Each row comes from the steps of one walk. Every step used is in the known rows, and no mark comes twice. Write the walk behind each row, first mark first.
Known rows:
baga -> podor -> ruvuza: [ 3.51  1.27 -1.24  1.58  1.59 -0.66 -1.35  0.05 -1.22 -1.55 -0.15 -1.68
 -0.76  0.58  0.54  1.16  1.69  1.67 -1.26 -0.62]
gogal -> buvog -> ruvuza -> baga -> podor: [ 3.12 -0.84  2.69  1.71  0.85 -2.42 -0.81 -0.80 -1.06  5.03 -1.58 -0.21
 -0.52  0.32  0.50  1.03  3.57  1.07 -1.02  2.17]
pizof -> ruvuza: [-1.20 -0.41  1.23 -0.01 -0.74 -1.11 -0.34 -0.74 -1.02  2.02 -0.98 -0.17
 -2.63 -0.01  0.63 -2.67 -0.14  0.37 -0.84 -1.67]
podor -> buvog -> ruvuza -> baga -> pizof: [ 0.91  0.64 -0.32  1.66  0.55 -1.78 -0.01 -1.21 -2.26  3.27 -1.32  0.03
  0.34  0.07  1.64  1.75 -0.04  1.11 -1.37 -1.92]
pizof -> buvog -> ruvuza -> baga -> podor: [ 0.62 -0.53  1.13  1.60  0.78 -2.01 -1.61 -0.63 -1.29  2.05 -0.80  1.74
 -1.22 -0.80  1.01  3.00 -1.25  1.06 -1.07  2.06]
buvog -> ruvuza: [ 1.86 -0.28  0.76  1.43  0.71 -1.31 -1.06 -1.15 -1.31  1.38 -0.79  0.79
 -0.76  1.09  0.30  1.50  0.24  1.11 -0.80 -1.19]
podor -> ruvuza -> baga -> pizof -> gogal -> buvog: [ 0.09  1.38  1.47  0.89  1.33 -0.22 -0.02 -1.13 -0.26  3.16 -2.79 -3.42
 -0.70 -0.65  0.32  0.54  1.62  0.63 -1.59  0.66]
podor -> buvog -> ruvuza -> baga: [ 1.07  0.04 -1.02  1.39  0.35 -2.23 -0.37 -0.75 -2.35  2.54 -0.68  0.33
 -0.58  0.58  1.60  1.78 -0.59  0.94 -1.41 -0.91]
podor -> ruvuza -> baga: [ 0.66  0.95 -0.80  0.57  1.52 -1.18 -0.20 -0.46 -0.78  2.33 -0.82 -2.60
 -1.88  0.26  0.69  0.52 -0.08  0.42 -1.46  1.85]
baga -> pizof -> gogal: [-2.07  1.07  2.22  1.45  0.32  1.15 -0.77 -2.10  0.02 -0.62 -2.54 -0.93
  1.85 -1.43 -0.25 -0.50  0.42  0.58 -0.76 -2.88]
baga -> pizof -> buvog: [-1.92  1.67  1.97  0.92  1.30  0.38 -0.28 -1.32 -0.57  1.63 -2.02  0.42
  1.51 -1.43  0.66  1.29 -0.63  0.40 -0.70 -1.04]
pizof -> buvog: [-1.88  0.45  0.47  0.34  0.88 -0.54 -1.01 -0.33 -0.77  0.03 -0.93  1.23
 -0.45 -0.54  0.65  1.77 -2.10  0.06 -0.83  0.99]
buvog -> ruvuza -> baga -> pizof: [ 1.03 -0.04  2.15  1.94  0.88 -1.60 -0.41 -1.99 -1.00  4.63 -1.49  0.10
  0.10 -0.40  0.68  0.92  0.71  0.98 -0.88  0.07]
gogal -> buvog -> ruvuza -> baga -> pizof -> podor: [ 2.30 -0.47  4.29  1.34  1.08 -2.00  0.21 -1.76 -0.44  7.22 -2.04 -0.68
  0.05 -0.86  0.57  1.21  3.77  0.51 -0.57  0.48]
gogal -> baga: [-0.30  0.19  0.37  1.04  0.27 -0.90 -0.28 -0.51 -1.13  2.00 -2.50 -0.58
 -1.48  1.14  0.05 -0.89  1.28 -0.46 -0.59  0.73]
ruvuza -> baga -> podor: [ 0.68 -0.56  0.45  1.87  0.66 -2.07 -1.20 -0.77 -0.83  1.92  0.09 -0.44
 -0.14 -1.09  0.77 -0.85  1.01  0.57 -0.88  2.79]
ruvuza -> baga: [-1.35 -0.56  0.61  0.99  0.56 -1.80 -0.53 -1.11 -0.59  3.15 -0.41 -0.53
 -0.46 -0.72  0.62 -1.16 -0.30 -0.27 -0.82  2.94]
buvog -> ruvuza -> baga: [ 1.17 -0.89  1.12  1.62  0.56 -2.14 -0.87 -1.44 -1.18  3.65 -0.76  0.49
 -1.19  0.22  0.61  0.87  0.05  0.76 -0.93  1.26]
gogal -> buvog: [ 0.49  0.17  2.15  0.46  1.03 -0.89 -0.23 -0.50 -0.59  3.05 -1.62 -0.75
  0.35  0.66  0.12 -0.26  2.80  0.10 -0.78  1.08]
ruvuza -> baga -> buvog: [-2.34 -1.47  1.87  1.00  0.82 -1.83 -1.72 -1.19  0.06  4.68  0.32 -0.56
 -1.76 -0.68  0.83 -1.25 -2.31  0.15 -0.76  1.73]
gogal -> ruvuza: [ 1.80  0.37  1.43  0.20 -0.95 -1.39  0.78 -1.84  0.10  1.44 -0.09  0.49
 -1.27 -0.50 -0.52 -1.88 -0.40  0.78 -0.64 -0.53]
gogal -> ruvuza -> baga -> buvog: [ 0.31 -0.94  2.80  0.40 -0.91 -2.37  0.07 -2.13  0.73  5.07  0.47  0.21
 -2.67 -1.32 -0.04 -2.51 -2.28  0.79 -0.73  0.94]
pizof -> podor -> ruvuza -> baga -> buvog: [ 1.08 -0.46  1.39  0.49  1.56 -1.69 -0.64 -1.15  0.35  3.86  0.63 -2.30
 -2.53 -1.54  0.94  1.08 -0.61  0.17 -0.55 -0.86]
baga -> pizof: [-0.77  1.53  1.72  1.24  1.22  0.35 -0.04 -1.68 -0.51  1.87 -1.62 -0.71
  1.96 -0.69  0.35 -0.46  1.08  0.52 -0.56 -1.97]
podor -> buvog: [-0.28  0.92 -1.90  0.73  0.46 -0.97 -0.24 -0.25 -2.05 -0.12 -0.42 -0.09
  0.38  0.67  1.32  0.66 -0.53  0.45 -1.18 -1.99]

Which walk is each row?
[ 0.04  0.35  0.10  1.81 -0.03 -1.22 -0.49 -1.46 -1.92  1.75 -1.84 -0.10
  0.29 -0.39  1.25  1.70 -0.40  1.16 -1.48 -2.47]	podor -> buvog -> ruvuza -> baga -> pizof -> gogal
[ 0.14 -1.30  2.15  1.29  1.03 -1.19 -2.45 -1.23 -0.41  2.85  0.20  0.64
 -2.16  1.06  0.56  0.95 -2.41  1.47 -0.68 -2.45]	baga -> buvog -> ruvuza
[-1.69 -1.37  2.28  1.58 -0.66 -0.11 -2.41 -1.29 -0.13  0.10 -2.87 -0.36
 -2.87  0.55 -0.48  0.02 -1.32  0.57 -0.86 -2.14]	pizof -> gogal -> baga -> buvog -> ruvuza
[ 2.15 -0.64  0.48  1.15  0.44 -2.51  0.02 -1.30 -1.34  3.15  0.28  0.03
 -0.68 -1.34  1.51  2.07  0.38  0.32 -0.56 -2.25]	pizof -> podor -> buvog -> ruvuza -> baga
[ 0.42 -0.43  1.06  1.26 -1.96 -1.27 -0.48 -1.82 -0.09 -1.06 -0.97 -0.12
 -1.17 -1.96 -0.23 -1.37 -0.88  1.15 -1.31 -0.70]	pizof -> gogal -> ruvuza -> baga -> podor -> buvog
[ 2.78 -0.95  0.99  2.32  0.63 -2.44 -1.43 -1.18 -1.32  2.69 -0.33  0.56
 -0.93 -0.03  0.72  1.13  1.02  1.40 -0.97  1.24]	buvog -> ruvuza -> baga -> podor
[ 0.75 -0.14 -0.86  1.85  0.47 -2.33 -0.88 -0.45 -1.67  1.72  0.04 -0.39
  0.12 -0.90  1.46 -0.20  0.64  0.74 -1.21  1.63]	ruvuza -> baga -> podor -> buvog
[-1.98 -1.04  1.64  0.19 -0.90 -2.06 -0.13 -0.94 -0.88  4.33 -0.96 -0.46
 -2.96 -0.88  0.94 -3.26 -0.30  0.03 -0.98  0.66]	pizof -> ruvuza -> baga
[-0.33  1.33  2.24  1.35  1.30 -0.05 -0.47 -1.60 -0.90  2.43 -2.21  1.00
  1.03 -0.92  0.68  2.56 -0.44  0.99 -0.79 -1.76]	baga -> pizof -> buvog -> ruvuza
[-0.59 -0.46  1.34  1.04  0.76 -1.77 -1.12 -0.83 -1.10  2.89 -1.15  1.68
 -1.45 -0.64  0.95  2.77 -2.04  0.53 -1.04  2.06]	pizof -> buvog -> ruvuza -> baga
[-1.32  1.05  2.49  0.65  0.00 -0.07  0.28 -1.63 -0.71  3.30 -2.09 -0.71
 -0.14 -0.97  0.67 -2.14  0.92  0.70 -0.72 -3.21]	baga -> pizof -> ruvuza
[ 2.36 -0.29  2.51  1.01  0.95 -1.41 -0.52 -0.83 -1.00  4.05 -1.89  0.02
 -0.41  1.28  0.15  1.31  2.95  0.83 -0.86  0.25]	gogal -> buvog -> ruvuza
[ 1.60  0.91  1.57  1.67  0.48 -1.02  0.60 -1.52 -1.38  4.27 -3.03 -0.73
 -0.37 -0.28  0.81  1.14  2.48  0.15 -0.42 -3.19]	gogal -> baga -> pizof -> podor -> buvog -> ruvuza
[ 3.73  0.42 -1.29  2.25  0.55 -1.69 -1.40 -0.23 -2.45 -1.07 -0.07  0.67
  0.21  0.66  1.30  1.98  1.23  2.00 -1.25 -2.42]	baga -> podor -> buvog -> ruvuza
[-0.35 -1.23  3.07  1.34 -0.35 -0.77 -1.37 -1.44 -0.24  1.47 -2.76 -0.56
 -0.82 -0.37 -0.39  0.56  1.42  0.56 -1.17  0.53]	pizof -> gogal -> buvog -> ruvuza -> baga
[ 0.31 -0.76  2.07  1.28 -1.82 -1.08 -0.73 -2.10  0.55 -0.85 -0.96 -0.16
 -1.27 -2.14 -0.79 -1.86 -0.54  0.99 -1.05  0.30]	pizof -> gogal -> ruvuza -> baga -> podor
[-1.56  0.48  1.91  1.39  0.97 -1.07  0.05 -1.84 -0.40  4.47 -1.37 -0.96
  1.07 -1.61  0.69 -1.20  0.62  0.03 -0.77  1.48]	ruvuza -> baga -> pizof
[-2.80 -1.80  2.59  0.22 -0.74 -2.09 -1.09 -1.03 -0.35  5.45 -0.43 -0.48
 -4.05 -0.81  1.11 -3.41 -1.95  0.35 -0.92 -0.21]	pizof -> ruvuza -> baga -> buvog
[-0.28 -0.73  0.44  0.87 -1.02 -2.47 -0.43 -0.49 -1.73  3.15 -0.61 -0.37
 -2.45 -1.03  1.59 -2.50  0.39  0.83 -1.31 -0.24]	pizof -> ruvuza -> baga -> podor -> buvog
[ 1.67 -0.42  2.80  1.87  0.93 -1.91 -0.20 -2.30 -0.62  5.28 -1.09 -0.01
 -0.12 -1.39  0.77  1.38  1.12  0.72 -0.53 -0.67]	buvog -> ruvuza -> baga -> pizof -> podor
[-0.59  1.27  1.60  1.43  0.65 -0.15  0.26 -1.23 -0.94  3.21 -3.42 -1.06
  0.11  0.32  0.12 -0.88  2.10 -0.18 -0.53 -0.72]	gogal -> baga -> pizof
[ 1.04 -0.27  1.85  0.38 -1.08 -2.31  1.03 -2.07  0.20  3.87 -0.08  0.16
 -1.66 -1.33 -0.20 -2.47 -0.71  0.47 -0.80  1.90]	gogal -> ruvuza -> baga
[-2.45  0.60  2.06  1.12  1.04 -0.98 -0.13 -1.49 -0.44  4.37 -1.69 -0.12
  0.77 -2.16  0.97  0.23 -0.71 -0.05 -0.86  2.17]	ruvuza -> baga -> pizof -> buvog
[-0.24  0.23  0.11  0.58  1.73 -1.23 -1.14 -0.52 -0.31  3.46 -0.31 -2.54
 -2.91  0.34  0.87  0.39 -1.69  0.75 -1.40  0.89]	podor -> ruvuza -> baga -> buvog
[ 1.60  0.54 -1.36  1.24  0.44 -1.48 -0.50 -0.58 -2.47  0.62 -0.73  0.60
 -0.26  1.26  1.35  2.21 -0.40  1.18 -1.30 -2.87]	podor -> buvog -> ruvuza
[-0.38 -0.11 -0.18  1.91 -0.88 -0.15 -1.60 -0.52 -1.25 -2.81 -2.81 -0.69
 -0.90 -0.03  0.00 -0.08  0.98  0.55 -1.18 -1.63]	pizof -> gogal -> baga -> podor -> buvog
[ 0.76 -0.33  0.14  2.25 -0.92 -0.52 -1.78 -0.69 -1.51 -2.16 -3.04 -0.25
 -1.35  0.41  0.03  0.95  1.02  1.03 -1.24 -2.20]	pizof -> gogal -> baga -> podor -> buvog -> ruvuza
[ 0.20 -0.99  1.95  1.46  0.44 -1.36 -1.68 -0.86 -0.83  4.16 -2.01 -0.04
 -3.31  1.77  0.30  0.25 -0.61  0.59 -0.61 -1.12]	gogal -> baga -> buvog -> ruvuza
[-0.64  0.42  1.66  1.28  0.82 -1.60  0.60 -1.89 -0.61  4.88 -0.74 -1.10
  1.10 -2.67  1.38 -0.04  0.86 -0.14 -0.58 -0.45]	ruvuza -> baga -> pizof -> podor -> buvog
